What can hang from each mark:
maso: dasuz fuvog garinud megim pusuv
gukip: maso
pusuv: maso
mavefa: maso
zepun: garinud
garinud: maboz maso zepun
tude: maso

Every row comes from one small tree of marks. The marks that hang from a mark follow it in brackets, in alphabetical order. Every link used is in the known rows. Which tree was each row made from?
Known rows:
garinud{maso{dasuz megim pusuv} zepun}: [ 1.96  1.21 -2.45  6.72 -0.49 -3.72 -1.04 -2.02 -0.31  6.90 -0.39 -2.21
  0.42 -4.12  3.43  5.90  2.82 -0.16 -1.10 -1.08 -0.22  1.54]
maso{dasuz garinud megim}: [ 1.30 -0.09 -2.10  3.25 -0.49 -3.26 -0.52 -0.15 -1.48  5.25  0.98 -2.26
  3.98 -3.55  1.43  7.03  1.29 -3.12 -1.88  1.06 -1.53  0.78]
maso{dasuz fuvog garinud{maboz} megim}: [ 3.04 -0.40  0.08  6.40  0.67 -3.45 -0.93 -0.77 -1.12  7.08  0.38 -1.99
  2.02 -3.60 -0.42  6.13 -0.38 -6.78  1.71  0.26  1.30  1.39]
pusuv{maso{fuvog}}: [ 4.91  2.57 -4.74  2.41 -0.61  0.68  0.52 -0.90  2.44  2.28  4.79  0.29
  2.43 -2.39 -4.89  8.00  2.77 -0.87 -2.02  0.52 -2.24  0.27]
tude{maso{fuvog garinud{maboz} megim}}: [ 2.53  1.88  0.26  4.24  1.38 -3.85  0.54 -1.39  3.29  5.77  0.73 -1.88
  1.99 -1.45 -0.80  4.25 -1.07 -5.38  2.58  4.10  2.08  0.56]
tude{maso{fuvog}}: [ 2.16  2.78 -1.86  1.74  1.49 -0.75  0.16 -1.77  3.55  3.70  4.04 -0.65
  2.24 -1.93 -4.45  5.07  0.72 -0.41 -2.07  2.68 -2.18 -0.28]
zepun{garinud{maboz}}: [ 1.15  1.80 -0.60  3.63 -1.81 -0.41 -0.68 -1.53  2.27  5.35  1.82 -1.68
  2.40 -0.27 -3.63  3.72  5.13  3.08 -2.68  2.12  1.09  0.90]
mavefa{maso{fuvog garinud megim}}: [ 3.63  1.84 -1.69  3.68  0.26 -2.36  0.55 -0.91  3.96  2.99  2.07 -0.75
  2.71 -2.23 -2.10  7.04  2.73 -5.24  0.42  2.79 -0.14 -0.14]
pusuv{maso{dasuz fuvog garinud megim}}: [ 3.41  0.44 -4.78  3.87  0.40 -3.36 -0.52 -0.01 -0.72  3.82  2.29 -0.62
  2.66 -3.14 -0.33  8.20  0.26 -4.23  0.39  0.16 -1.04  0.59]
garinud{maboz zepun}: [ 2.56  1.62  0.00  6.34 -0.78 -1.77  0.06 -0.88  0.51  5.39  1.90 -3.23
  0.01 -1.98 -3.14  5.26  3.49 -1.51 -1.16  4.45  1.43  1.12]
zepun{garinud{maso{fuvog}}}: [ 0.88  2.42 -0.87  2.30 -0.61 -1.52 -1.88 -3.14  3.51  5.78  2.79 -0.36
  2.26 -0.19 -5.33  3.78  4.69  1.20 -1.37 -2.73 -0.35  0.99]
maso{fuvog garinud pusuv}: [ 3.96  0.26 -1.72  3.60  0.30 -0.09  0.31 -1.01  3.18  4.47  0.43  2.36
  2.39 -3.87 -0.26  5.87  1.72 -5.10  0.24 -0.56 -1.90  1.37]
mavefa{maso{dasuz fuvog garinud megim}}: [ 1.82  0.41 -1.99  4.68  0.60 -3.65 -0.39 -1.13  0.88  4.13  2.30 -1.01
  2.32 -2.87 -0.84  7.30  1.90 -4.60  0.15  1.47 -0.06 -0.43]
tude{maso{dasuz}}: [-1.55  1.71 -2.48  1.50  0.49 -2.09 -0.29 -1.81 -0.73  4.32  3.81 -1.52
  2.41 -2.19 -1.40  5.36  1.45  3.05 -4.25  2.63 -1.90 -0.36]
garinud{zepun}: [ 2.75  2.16 -1.85  4.29 -0.59 -1.30 -0.27 -0.53  1.16  3.88  2.61 -2.70
  0.95 -2.67 -3.38  5.82  3.80 -0.86 -2.67  4.09 -1.37  0.95]
garinud{maboz maso{dasuz} zepun}: [-1.54  0.74  1.02  6.95 -0.54 -4.57 -0.80 -3.27 -2.87  7.55  1.98 -2.80
 -0.92 -1.98 -1.87  4.99  3.43 -0.79 -0.38  0.06  2.70  1.46]
garinud{maboz maso zepun}: [ 0.54  2.10  0.89  5.81 -0.98 -3.30 -0.06 -2.98  0.31  6.45  1.89 -2.81
 -0.35 -1.27 -3.19  4.79  4.27 -1.04  0.22  1.44  2.54  1.43]
mavefa{maso{fuvog megim pusuv}}: [ 6.26  2.74 -3.83  5.06 -0.35  1.04  0.80 -1.08  6.04  3.27  1.45  0.22
  2.59 -3.50  0.13  7.06  3.49 -1.41 -1.69  1.12 -1.31 -0.11]
mavefa{maso{dasuz}}: [-0.49  1.31 -2.71  2.71 -1.05 -0.80  0.38 -1.63 -0.49  2.91  4.40 -1.08
  2.27 -2.47 -2.29  7.57  5.15  2.32 -4.78  2.18 -1.32 -0.86]
gukip{maso{dasuz fuvog garinud pusuv}}: [ 1.95 -0.41  0.13  4.27  1.49 -3.74 -0.21 -2.46 -2.27  5.26 -0.51  2.63
  1.67 -3.73  0.94  2.77  1.17 -2.80  0.14 -1.10 -0.86  1.75]
mavefa{maso{pusuv}}: [ 2.21  2.26 -3.55  2.96 -1.65  1.66  1.77 -1.71  4.25  2.30  2.51  0.96
  2.30 -2.68 -0.04  7.13  5.87  2.34 -4.05  1.99 -1.60 -0.30]
pusuv{maso}: [ 2.87  2.86 -5.29  1.16 -1.73  0.66  1.08 -0.51  1.38  1.89  4.59 -0.35
  3.31 -1.75 -3.11  8.31  4.33  2.13 -3.92  1.75 -2.25  0.09]
mavefa{maso{dasuz megim}}: [ 1.53  1.86 -3.55  3.81 -0.99 -1.63  0.11 -0.89  0.60  3.55  3.33 -2.74
  3.15 -2.90 -0.39  7.91  4.26  1.26 -4.24  2.17 -1.20 -0.87]
zepun{garinud{maboz maso{fuvog}}}: [ 0.72  2.06  0.97  4.44 -0.72 -1.78 -1.55 -3.64  2.99  7.22  2.01 -0.94
  1.42  0.17 -5.36  3.00  4.42  0.47  0.35 -2.13  2.51  1.27]
garinud{maboz maso{fuvog megim} zepun}: [ 4.32  2.54  0.97  7.88  0.37 -3.97 -1.02 -2.41  2.19  7.66  0.69 -3.63
 -0.25 -2.06 -2.82  4.73  2.03 -4.87  2.12  0.48  2.68  1.93]

Which tree is each row?
[ 6.93  3.26 -5.71  3.26 -0.44  0.12  0.31 -0.12  3.16  2.94  3.40 -1.47
  3.19 -2.74 -2.89  8.26  1.99 -1.82 -1.58  0.85 -2.27  0.50] : pusuv{maso{fuvog megim}}
[ 3.98  1.70 -1.07  2.65 -0.05 -3.24  1.42 -1.20  1.01  4.51 -2.21  0.44
  3.77 -2.96  3.70  3.56  2.48 -1.31 -0.73  1.65 -1.04  1.76] : gukip{maso{garinud megim pusuv}}
[ 3.24  1.98 -6.08  3.21 -1.46 -1.33 -0.01 -0.06 -1.08  3.37  3.39 -2.44
  3.28 -3.15  0.16  8.73  2.65  1.62 -3.58  0.89 -2.15  0.10] : pusuv{maso{dasuz megim}}
[ 1.73  0.53 -4.71  5.58 -0.36 -5.88 -0.69  0.58 -2.25  3.41  1.50 -2.84
  0.71 -2.60  1.29  7.58  1.76 -2.61  0.24  3.69  0.42  0.90] : pusuv{maso{dasuz garinud{zepun} megim}}
[ 1.57  2.12 -1.38  4.97 -0.89 -1.96 -0.04 -2.61  1.98  5.37  0.73 -0.39
  0.12 -2.81  0.24  5.23  4.56  0.00 -1.08 -0.37 -0.43  1.50] : garinud{maso{pusuv} zepun}
[ 1.65  1.62 -2.59  4.83  0.94 -5.06  0.23 -0.16  3.29  4.24 -1.40 -1.46
  0.59 -2.59  4.05  4.32  0.70 -2.55  0.98  5.76  0.38  0.56] : tude{maso{garinud{zepun} megim pusuv}}
[ 3.49  1.99 -5.00  1.57 -1.42 -2.42  1.02  0.50  1.64  2.61  2.01 -1.36
  3.62 -2.02  0.31  8.44  2.52 -1.82 -0.90  2.60 -1.09  0.50] : pusuv{maso{garinud megim}}
[ 5.98  0.53 -1.81  7.20  0.97 -3.17 -0.58  0.21  3.43  5.22 -1.56 -0.62
  0.38 -4.34  1.81  5.23  0.65 -7.05  2.27  2.27 -0.35  1.88] : maso{fuvog garinud{zepun} megim pusuv}
[ 2.18  2.04  1.61  7.12  0.35 -3.16 -0.78 -3.17  1.39  7.05  1.94 -1.91
 -1.17 -1.65 -4.73  4.39  2.77 -4.01  1.61  0.17  2.59  1.65] : garinud{maboz maso{fuvog} zepun}
[ 1.42  1.24 -3.98  3.45 -0.73 -3.86  0.40 -0.09  0.14  2.04  2.81 -0.86
  0.36 -1.53 -1.80  7.16  3.39 -2.22  0.05  4.67  0.22  0.75] : pusuv{maso{garinud{zepun}}}
[ 2.93  2.54  0.43  5.27 -0.62 -2.45 -1.72 -2.86  3.87  7.74  0.46 -2.39
  1.91  0.00 -3.30  3.33  3.77 -0.32  0.61 -1.83  2.65  1.31] : zepun{garinud{maboz maso{fuvog megim}}}
[ 4.02 -0.56 -2.36  5.63  0.67 -2.11 -0.78 -0.69  0.73  5.85 -0.76  0.40
  2.45 -5.11  3.05  6.73  0.10 -5.38  0.37 -1.41 -1.65  1.53] : maso{dasuz fuvog garinud megim pusuv}
[-3.11  0.18 -1.21  3.97  1.53 -6.51 -0.80 -1.07 -2.06  4.79  2.15 -1.68
 -0.37 -1.73 -0.28  4.21  0.69 -1.34 -0.24  5.50  0.48  0.04] : tude{maso{dasuz garinud{zepun}}}
[ 3.99  0.10 -1.19  6.32  0.92 -2.55 -0.51 -0.77  2.49  4.73 -0.37  0.83
 -0.30 -3.91 -0.33  5.09  1.70 -6.19  1.83  2.01 -0.48  1.73] : maso{fuvog garinud{zepun} pusuv}
[ 3.93  0.73 -3.93  4.75 -0.87 -0.08 -0.15 -0.60  0.38  5.53  0.27 -1.32
  3.32 -4.98  3.19  7.32  2.26  0.53 -3.85 -0.55 -2.87  1.07] : maso{dasuz megim pusuv}
[ 5.70  1.33 -1.49  5.41  1.07 -2.15 -0.50 -1.84 -0.84  5.53 -0.46 -0.22
  2.85 -4.48  1.71  3.59  1.20 -0.66 -1.70 -1.48 -1.90  1.59] : gukip{maso{dasuz fuvog megim pusuv}}
[ 2.85  1.59 -1.14  3.92  0.49 -2.58 -1.53 -2.72 -0.01  6.69  2.28 -2.27
  2.63 -3.46 -1.53  6.50  1.31 -2.45 -1.10 -3.65 -1.41  1.25] : garinud{maso{dasuz fuvog megim}}
[-0.02  0.16 -3.12  3.30  0.74 -3.93  0.14 -1.10  0.52  5.33 -0.60 -0.05
  2.69 -3.48  5.31  5.48 -0.11 -0.49 -0.89  2.10 -0.73  0.23] : tude{maso{dasuz garinud megim pusuv}}
[ 3.16  1.18 -0.15  4.29 -0.87 -2.20  0.93 -0.27  1.45  5.76  0.01 -2.32
  3.28 -2.29  0.23  6.19  2.01 -4.35  0.18  2.78  1.18  1.20] : maso{garinud{maboz} megim}
[ 3.47  0.84 -0.82  4.60  1.17 -1.47 -0.26 -2.59 -1.67  5.28  0.81  1.74
  1.60 -4.10 -0.30  3.43  1.94  0.24 -2.27 -1.68 -2.01  1.41] : gukip{maso{dasuz fuvog pusuv}}
[ 5.07  1.81 -5.48  4.25 -0.03 -1.39 -0.72 -0.37 -0.24  3.85  3.60 -1.68
  2.69 -3.23 -1.64  8.55  1.11 -1.15 -1.81 -0.27 -2.19  0.29] : pusuv{maso{dasuz fuvog megim}}
[-1.00  2.16  0.51  3.24 -1.88 -1.94 -0.78 -3.39  2.16  6.70  1.69 -1.44
  2.06  0.69 -3.55  3.37  5.94  3.13 -1.61 -1.14  2.34  1.14] : zepun{garinud{maboz maso}}
[-1.22  1.08 -0.69  4.90 -0.30 -4.08 -1.61 -2.81 -2.22  6.20  2.69 -2.66
 -0.10 -2.55 -2.00  5.54  3.71  0.16 -1.90 -0.31 -0.19  1.11] : garinud{maso{dasuz} zepun}
[ 3.44  2.20 -0.48  7.88 -1.22 -2.74  0.14 -2.24  2.65  7.47 -1.15 -2.33
 -0.11 -2.69  2.44  5.02  3.56 -1.50  0.89  0.43  2.49  2.04] : garinud{maboz maso{megim pusuv} zepun}
[ 0.55  2.06 -3.29  2.34  0.49 -2.73 -0.38 -0.74  0.18  4.77  2.61 -3.18
  3.26 -2.66  0.53  5.94  0.72  1.96 -3.54  3.03 -1.83 -0.52] : tude{maso{dasuz megim}}
[ 3.13  2.42 -2.79  2.92  0.89  0.54  0.57 -2.11  4.62  3.93  2.01  1.24
  1.75 -2.96 -0.88  4.74  0.89  0.08 -1.65  1.39 -2.16  0.04] : tude{maso{fuvog pusuv}}
[ 1.66  0.66 -5.26  2.75 -1.03 -3.57 -0.05  0.29 -1.60  3.45  2.14 -1.36
  3.19 -2.68  1.42  8.57  1.81 -1.17 -1.40  1.27 -0.92  0.49] : pusuv{maso{dasuz garinud megim}}
[-0.77 -1.20  0.67  7.24 -0.14 -5.11 -0.82 -1.03 -3.47  6.31  0.86 -2.27
 -0.69 -2.46 -0.80  5.33  2.04 -4.05  0.82  3.48  2.39  1.38] : maso{dasuz garinud{maboz zepun}}
[ 2.25 -0.59 -3.21  4.26 -0.36 -2.13 -0.08 -0.18 -0.43  5.56 -0.84 -0.30
  3.27 -4.66  4.71  6.99  1.61 -2.47 -1.43 -0.33 -1.80  1.17] : maso{dasuz garinud megim pusuv}
[-0.37 -0.22 -2.82  4.22 -1.31 -3.08  0.53 -1.19 -3.15  4.39  2.77 -0.26
  1.79 -1.65 -0.63  7.61  2.43 -1.11 -0.47  1.45  1.86  0.69] : pusuv{maso{dasuz garinud{maboz}}}
[ 0.95  0.35  0.94  6.04 -0.46 -3.89  0.14 -0.69 -0.13  5.52  0.76 -2.15
 -0.17 -1.90 -1.67  4.91  2.83 -4.63  1.28  4.84  2.44  1.60] : maso{garinud{maboz zepun}}
[ 4.11  1.92 -3.08  4.13 -0.54  1.55  1.12 -1.93  5.04  2.77  2.80  1.78
  1.74 -3.17 -1.90  6.72  4.30 -0.66 -2.25  0.75 -1.40 -0.18] : mavefa{maso{fuvog pusuv}}
[-1.05  0.72  0.85  5.53 -0.39 -2.95 -2.50 -3.95 -0.42  8.04  2.12 -0.81
  0.73 -0.51 -4.06  3.31  3.71  0.79 -0.12 -3.38  2.61  1.41] : zepun{garinud{maboz maso{dasuz fuvog}}}
[ 1.80  2.23 -2.28  2.29 -0.94 -2.37  1.29 -0.58  3.19  2.59  1.97 -1.51
  3.45 -1.83 -0.06  7.35  4.40 -2.26 -1.36  4.16 -0.07 -0.45] : mavefa{maso{garinud megim}}
